Every row comes from one small tree of marks. The marks that hang from a mark follow it in brackets, in the order of their numbers. Every link used is in the known rows. Which tree was each row made from?
Known rows
k19(k195(k469 k520) k649): [  4  17   6  -4  -6 -23   3   7   5 -12 -21  18  -1   9  55   2  -2  -4
  -6  10  -9   8   3  10  20   7   1   0  -5   3]
k938(k195(k469) k649(k19 k286)): [ -4  21   0  -7  -4  -4 -12 -11  -4 -15  24 -12 -49   2  -4  -8  -3  -4
   2 -11  -1  -4   9  -3 -30   5   9 -19  -8  16]
k520(k195): [  1 -20  -8  -2   2 -20  -9   0  -4   6   3  -1   1  18   7   2  -4   1
  -2   3   4   2   4   8 -19   4   2  11   9   0]
k649(k19 k286(k529)): [  2   7  -9   3   6   9  -6  -7  -2  -8  36  -8  12 -27 -17  -7   8   1
  -2  -1  -1  -1  -4  -1  27   1  -5  -4   9  -4]
k216(k195(k19)): [  1  -9  -5   3   4 -22  -4  -6   1   3   6   5  15  19  24  -1  -8   3
  -4  -8   9   4  -9   1  -4   7   6  10   0  -5]
k529(k195(k469) k286(k649)): [ -4 -16  -3  -6  -7   3 -14  -4   2 -11  -1  11  16  28 -19   6   3  -2
  13  -6  -8   1  16  -8  -8 -11   4  -8   3   5]
k520(k195(k216)): [ -3   3   2  -2  -1  -6  -2   6  -4  12 -12  -1  -2  11   7   2   0  -2
  -5  -1   4  -1  -6   5 -26   9  -2  14  11  10]
k216(k195): [ -3 -20  -8   1   5 -19  -6  -6   4   4   2  -2  10  14  11   0  -3   0
  -3   1   2   8  -4   8   0   8  -1  17   4  -4]
k938(k649): [ -1 -30 -12  -2  -4 -11   2   0  -2  -3   6  -5  10  14   3   5  -7  -3
  -1   0   0  10  13  -3 -22   0   3   0  -2   6]
k286(k529 k649(k938)): [  2 -21 -24   6   4  19   1  -3   3  -6  -8   2  33  -6 -58   6   6   1
  -1   5   4  -1  21  -5  18  -8 -10  11   7 -27]
k286(k649(k19)): [  3 -24 -13  -5   7  14   2  -6   1  -7  21  -1  22   0 -12   0   2  -3
  -5  -3   7   4  17  -9  -4   4   0   5   9  -9]
k286(k529(k195) k649): [  1 -32  14   3   0  14   4  -4   3  -7  -6   7  33   9 -51   5   2  -3
  10   1  -1   3   8   1   1  -3  -3   1   0  -9]
k19(k649): [ -4 -29 -14  -1   4 -10   2  -3   3  -3 -14  -3  22   7  29   3  -4   0
  -6   8  -1  15  -6  10   2   5   7  10  -1   0]
k938(k195(k216)): [ -4 -10  16  -1  -1  -1   7   4  -1  -2 -31  -9  10  13  -3   0   0  -2
   3   0  -4  -2  -6   4 -27  12   3   6  -1  13]
k529(k195(k469 k520 k938)): [  0   6   1   1  -9  -9  -7   4   7   5 -16  17 -29  15  35   4   6   1
   8  -1   3   1   6   4   6 -11   8  -2  -3   9]
k649(k938(k195)): [ -4 -19 -17   3   3 -10  -3  -2  -1  -9 -12 -15  13  13 -24  -2  -2   5
   4   8   3   1  12  10 -15   4  -4   4  -8  -6]
k216(k195(k529)): [ -1 -15  14   4   8  -6  -7  -9   4  11   8  -5  -3   5  -3   1  -1   0
   0  -1  -2   6 -10   2 -18   6  -5  17   9  -8]
k938(k195(k469 k520)): [  2   4   9  -1  -5 -24 -12   2   4  -7 -11   6 -13  29  24   1   3  -2
   4  -2  -4  -4   9   2 -22   4   6   3   1   4]
k19(k195(k938)): [  4  -5 -13  -4  -2  -9  13   7  -3  -8 -29   5  20  -2  20  -1  -5   2
   4   5  -3   3   1   8  37  -3   5   4  -2   3]
k19(k649(k286 k938(k195))): [-12   1 -27  -1   6 -11  -6  -8  -1  -5 -10 -19 -13  -2 -12  -4  -1   3
  -3  12   2   2 -13  17  -1   4  -3   0 -14  -7]
k286(k649(k938(k195(k19 k216)))): [ -1   4   0   2   3  17   7   2  -3  -2 -23  -3  12  13 -33   3  -2   1
  -3  -5  12 -13   5 -10 -29   4   0   0  -4 -10]
k286(k529(k195(k19)) k649(k938)): [  3 -17  -3   9   1  17   2  -3   0  -4   4   8  32   5 -64   4  -1   5
   6  -2  11  -4  14  -4   4  -7  -5  -5  -6 -19]
k195(k19): [  6 -18 -20   2   2 -16  -2   0  -4 -10   7   4  35  14  25   0  -6   5
  -1  -4   9   4   0  -7  -8   0   8   1   3  -2]
k649(k19(k195)): [  7  -3   3  -3   3  -5   9   2  -3 -18  22  -3  27 -11  14  -8  -6   2
  -2   4  -3   4  10   5  18  13  -4  -5  -3   7]
k529(k195 k286): [ -6 -35   5   0  -3 -12  -7   0   0  -7  15  -4  31  19 -12   0  -3   5
  13   4 -10   8   4   3  -5  -4   0  -8  -4  12]
k19(k195): [  7 -10  -6  -4   0 -17   9   6  -3 -17  -7   1  39   6  12  -1  -6   1
   2   7  -6   6   4   6  19   7  -3   4  -3   2]
k649(k19 k286(k529) k938(k195)): [ -3  15   0   7   6  12  -7 -10  -2  -9  24 -18  -9 -24 -55 -12   5   7
   1   3   1  -9  -1   7  13   3 -10  -9  -5 -10]
k195(k216 k938): [ -4   3 -16   0  -2  13   9   7   1  11 -40   1   1  -6  21   3   5   0
  -2  -2   2   2 -12  -2  11  -4   6  13   8   9]
k649(k286 k938): [ -3   0 -53   1   5  -9 -15  -5  -2  -5  16 -13   7  -8 -10  -1   9   8
  -3   9   9   2  -6   1  18  -8 -12   3   1  -9]
k520(k195(k469 k938(k649))): [ -3   8 -14  -5 -11  -7  -7   0  -3  12 -24  10 -61  19  19   3  -8  -6
  -1 -11   5   0  15   4 -26 -11  16   2   5   9]
k286(k529 k649): [  4 -28  -6   0   2  12   4  -2   2  -7 -11   8  41   6 -38   5   4  -2
   1  -1  -1   1  13  -6  13  -4  -1  10  11 -17]
k520(k195(k19)): [  4 -11  -9   0   1 -21  -7   1  -7   5   8   4   9  23  20  -1 -10   3
  -3  -5  13  -2   0   0 -23   3  10   4   6  -5]
k286(k529 k649(k19 k938)): [  3  -8 -13   5   8  32   2  -6   3  -4  19  -2  23 -22 -60   0   7   2
  -4   2   6  -3  26  -5  17  -2 -10   3   7 -24]

Write each row's tree
[ -3  -2  30   1  -3  -9   4  11   4   6 -15  -2   2  14  15   3   4  -3
  -1   3  -3  -6  -8   1 -30  12  -4   6  -1  10] => k938(k195(k216 k520))
[  1  -1  30   5  -6  -8   5  11   2  10  10  10  10  11  22   4   1   1
   2  -1   8  -4  -9  -5 -21   6  -2  -6  -6  14] => k529(k195(k19 k216 k520))
[ -8   0   0  -2  -9 -11  -2   2   2  18  20   3 -46   1   8   4   1  -3
   4   1   5  -1  -7  -1  -2 -10   0 -15 -14  13] => k529(k195(k520 k938(k649(k286))))
[ -6  -9 -23  -1  -6   7 -17  -5   3 -10  -2   6   9  21 -44   5   7   4
  11  -2  -2  -1  27  -4  -2 -16  -7  -8  -2  -5] => k529(k195(k469) k286(k649(k938)))
[-16  20  -8   0   4   5   1  -2  -1   3 -24 -20 -19  -7  -9  -3   4   0
  -7   9   1  -2 -23  14  -4   7  -7   2 -12   2] => k19(k649(k286 k938(k195(k216))))
[  4  29 -11   3   6   9   2  -3  -4 -16  33  -9  16 -41 -41 -12   4   6
  -2   9  -3  -6   2   7  54   2 -18 -11  -5 -10] => k649(k19(k195) k286(k529) k938)
[  7  20  12  -5  -8   9   8   2  -3  -3 -25   9 -36  -1  13   1  -6  -6
   7  -8 -10   3  10  -5  -7 -11   8  -9  -1   7] => k19(k195(k469 k529 k938(k649)))
[  2  27 -24  -7   3   3   7  -1  -5 -10  12  -4  -9 -29  19  -9   0   3
  -1   1   1  -4  -9   6  50  -1   0  -8  -4   6] => k649(k19(k195(k938)) k286)
[  0   5  33   2  -5  20  10  11   5  33  -6   3 -44  -9  14  10   5  -7
  -4  -2  -1  -3  -5 -16 -31  -7  -2   1   5   9] => k195(k216 k520 k529 k938(k649))
[ -2  18 -14   3   3  -3   6  -1  -2 -14  -9  -4  17 -29 -26  -3   1   2
  -5  17  -8   3 -12  17  61   1 -14  -3 -12 -13] => k19(k195 k649(k286(k529) k938))
[  3  13   6   1  -6   3 -15   4   7  11  -2  12 -26   6  25   4  10   1
   7  -6 -12  -4   4 -15   0 -22   6  -3  15   0] => k195(k469 k520 k529(k286) k938)
[ 12  17  12  -2  -2  -5  -2  -1  -1 -17 -10   5   7   6  12  -1   0  -1
   7  -3 -12   3   6  -3   0  -1  -2  -1   8  -1] => k19(k195(k469 k529))
[ -2  12 -18  -1   5   8  -1  -7  -2  14  -5  -1 -18 -13  32  -2  -2   2
  -2  -4   6   2 -33  -6   6 -13  15  -5   2  -9] => k195(k19(k649(k286)) k529 k938)
[ -2 -11   5   0   2  12   2  -1   1  11 -12   2   9  -2  23   0  -7   4
   3  -3  -6   5 -15  -9   2 -16  18  -7   3  -2] => k195(k19(k649) k529(k286) k938)
[ -5  -7  15   1  -4  -4   0  -4  -5  -7   4 -13 -11   1 -45  -3  -4  -6
   6  -3  -8  -4  -4   5 -16   1   2 -10  -9   4] => k938(k195 k649(k286(k529)))
[ -3  -2  33   4  -9  -9  -1  13   1  11  20   9  20  15  14   2   1   4
   7  -3  -4  -6  -7 -11 -15   0  -3 -15  -5  18] => k529(k195(k19 k216 k520) k286)
[  5 -15  25  -3   5  21  -8  -1   6  10  54   3   7  -6 -18   2   8  -1
   0  -1  -6  -6  15 -24 -17  -4  -9  -6  16  -9] => k195(k520 k529(k286(k649(k19))))
[ -2  22  -6  -1  -1   4  14   2  -2  -5 -33   5   3 -26   6  -6  -3  -2
   0   9 -10   1 -23  16  65  -6   4  -2  -8  -2] => k19(k195(k938) k649(k286(k529)))
[  0   0  42   1  -9  -7  10  12  -2  10   1   1 -18  19  13   2  -8  -6
  -2  -9   4  -9   2  -9 -52  12   6 -10 -12  16] => k938(k195(k19 k216 k520) k649)
[  6   4  -8 -10   4  19  17   2  -1  -8  -4   8   8 -13  -2  -2  -4  -2
  -2  -2   4  -3  14  -2  35   0   4  -1   1  -5] => k286(k649(k19(k195(k938))))
[ -5  -1 -12   2   3  -3   0  -6   0  -6  -5  -3  15 -15  -4  -2   3  -2
  -4   6  -6   8 -20  10  29  -1   0   3   1  -7] => k19(k649(k286(k529)))
[ -2   9  -1   6   0   4   4   4  -4   0 -22  -9  10   9 -13  -2  -3   5
  -1  -4   8  -8  -1  -1 -25   8   2  -2  -8   1] => k649(k938(k195(k19 k216)))
[  3   5  -1  -1  -4 -16  -9  -3  -4 -19 -20   5   4  30  21  -2  -7   1
   7 -14   3  -4   6  -1 -26   3  19  -3  -2   3] => k938(k195(k19 k469))
[ -7   5 -31   6   5   4  -4  -7   2  -3  -5  -9   6 -24 -27  -2   6   3
  -7  12  -1   5 -13  11  37  -6  -8   0  -3 -16] => k19(k649(k286(k529) k938))
[ -4  -8  -6   2   0 -17  -2   3  10  22  -5  11 -20   8  31   3   1   0
  -6   2   6   0  -9   7  15  -1   1  17   2  -5] => k216(k195(k520 k938))
[ 10  33  29   5  -4   5  -8   7   4   9   0  15 -18   4  38   4   9  -2
  -2 -12   1  -7  -8 -22 -34  -3   0  -1  15   4] => k195(k19 k216 k469 k520 k529)
[  5   7  -5  -5   2   5  16   4  -2  -8  -5   1   7 -17  18  -7  -6   2
   0   4  -1   1   7   7  32   4   7  -2  -3   6] => k649(k19(k195(k938)))
[  6 -17   2   1   7  26   4  -5   2  -8  17   4  33 -12 -39   0   4  -3
  -2  -4   1  -1  16  -9  11   2   0   2  11 -15] => k286(k529 k649(k19))
[-10   1 -47   0   6  -6  -9  -7   0  -3   4 -12   0 -10   5   1   3   4
  -9  14   5   8 -12  10  20  -2  -7   4  -7 -13] => k19(k649(k286 k938))
[ -4  10 -24  -1  -2  -9  -9  -6   5   6 -33  12 -28  13  32   1   1  -1
   0 -10   3   3  -3   8  10  -6  12  17   5  -2] => k216(k195(k469 k938))
[ -2  -4  38   1   3  15   4   2   0   6 -19 -13   1   5 -12   0   2  -2
   7  -3  -8  -3  -8  -2 -45   9  -2   6   6   8] => k938(k195(k216 k529))
[ -1  10  30   0   1  42  13   1   1  25   7  -9 -43 -27  -3   0   1  -5
  -3  -9  -1   0   1 -13 -31  -3   5  -4   5  14] => k195(k216 k529 k938(k649(k19)))
[  5 -18  15   4  -3 -25  -2   5   2   3  28  11  15  19  24   3  -4   4
   5   3   8   2  -1  -3 -14   3   1  -6  -9   3] => k529(k195(k19 k520))
[  4  16  43  -4  -6   4  17  14   1   5  29   3 -15 -18  15  -1  -3  -7
  -9   2  -5  -1   6  -5  -6  18 -11 -13  -8  20] => k938(k649(k19(k195(k216 k520))))
[  0   6  26   1   4   7  -3   4  -3  23  -2  -5 -18   3  -3   4   2  -2
  -1  -2  -2  -2 -12  -3 -43   5  -6  12  18   4] => k520(k195(k216 k529))
[  6  14  10  -1   0  -6 -19  -6  -2   6  -1   4 -31  15   9   1   2  -1
   4  -7  -2   0   4  -1 -38  -4   3   9  19  -2] => k520(k195(k469 k529))
[ -3  27  10   4  -7  -1  -8   8   5   3 -25   1 -28  12   3   2  10   2
  -3   0   1 -10   7   2 -18   3  -7   4  -1   4] => k649(k938(k195(k216 k469 k520)))
[ -2  34  13  -8  -3   8  13   3  -7  -2  28  -9 -20 -30   1  -7  -3  -6
  -6  -3  -4  -3  -6  -3   5  13 -11 -16  -8  21] => k938(k649(k19(k195(k216)) k286))
[ -1  -4  -6   2  -3  -1  -2  -4  -3  -4  18  -5   2 -10 -29   1   1  -4
   1  -2  -4   2  -2  -2   7  -6  -3  -4   0   0] => k938(k649(k286(k529)))
[-10  16 -28  -2   5 -13   0  -9   1  16 -14   3 -27  -3  42  -4  -8   1
  -8  -4  11   2 -36  10  25  -2  15   5  -8  -8] => k216(k195(k19(k649(k286)) k938))
[  6  22   0  -6   3 -16  -2   3  -1 -10  47  -1  -1 -20  26  -5   4   1
  -5   7  -1  -4  -5  -1  32   9 -13 -11  -4   4] => k649(k19(k195(k520)) k286)
[  3 -10  16   2  -3   7   4   4   5  24  10   3 -34  -1  12   9   0  -5
   0   0  -1   3   4 -14 -26 -11   1  -1   3   1] => k195(k520 k529 k938(k649))
[ 10   6  10  -8   7  33  15  -1   0  -1   5   4  -1 -20 -11  -2  -2  -2
   2  -3  -1  -5  11 -10  11  -3   0  -3   7  -9] => k286(k649(k19(k195(k529 k938))))
[  5   5 -13   1   6   0   6   1  -3 -16  20  -7  19 -17  -8  -5  -3   7
  -3  12   2   2  16   8  23   8 -12  -4  -5  -3] => k649(k19(k195) k938)
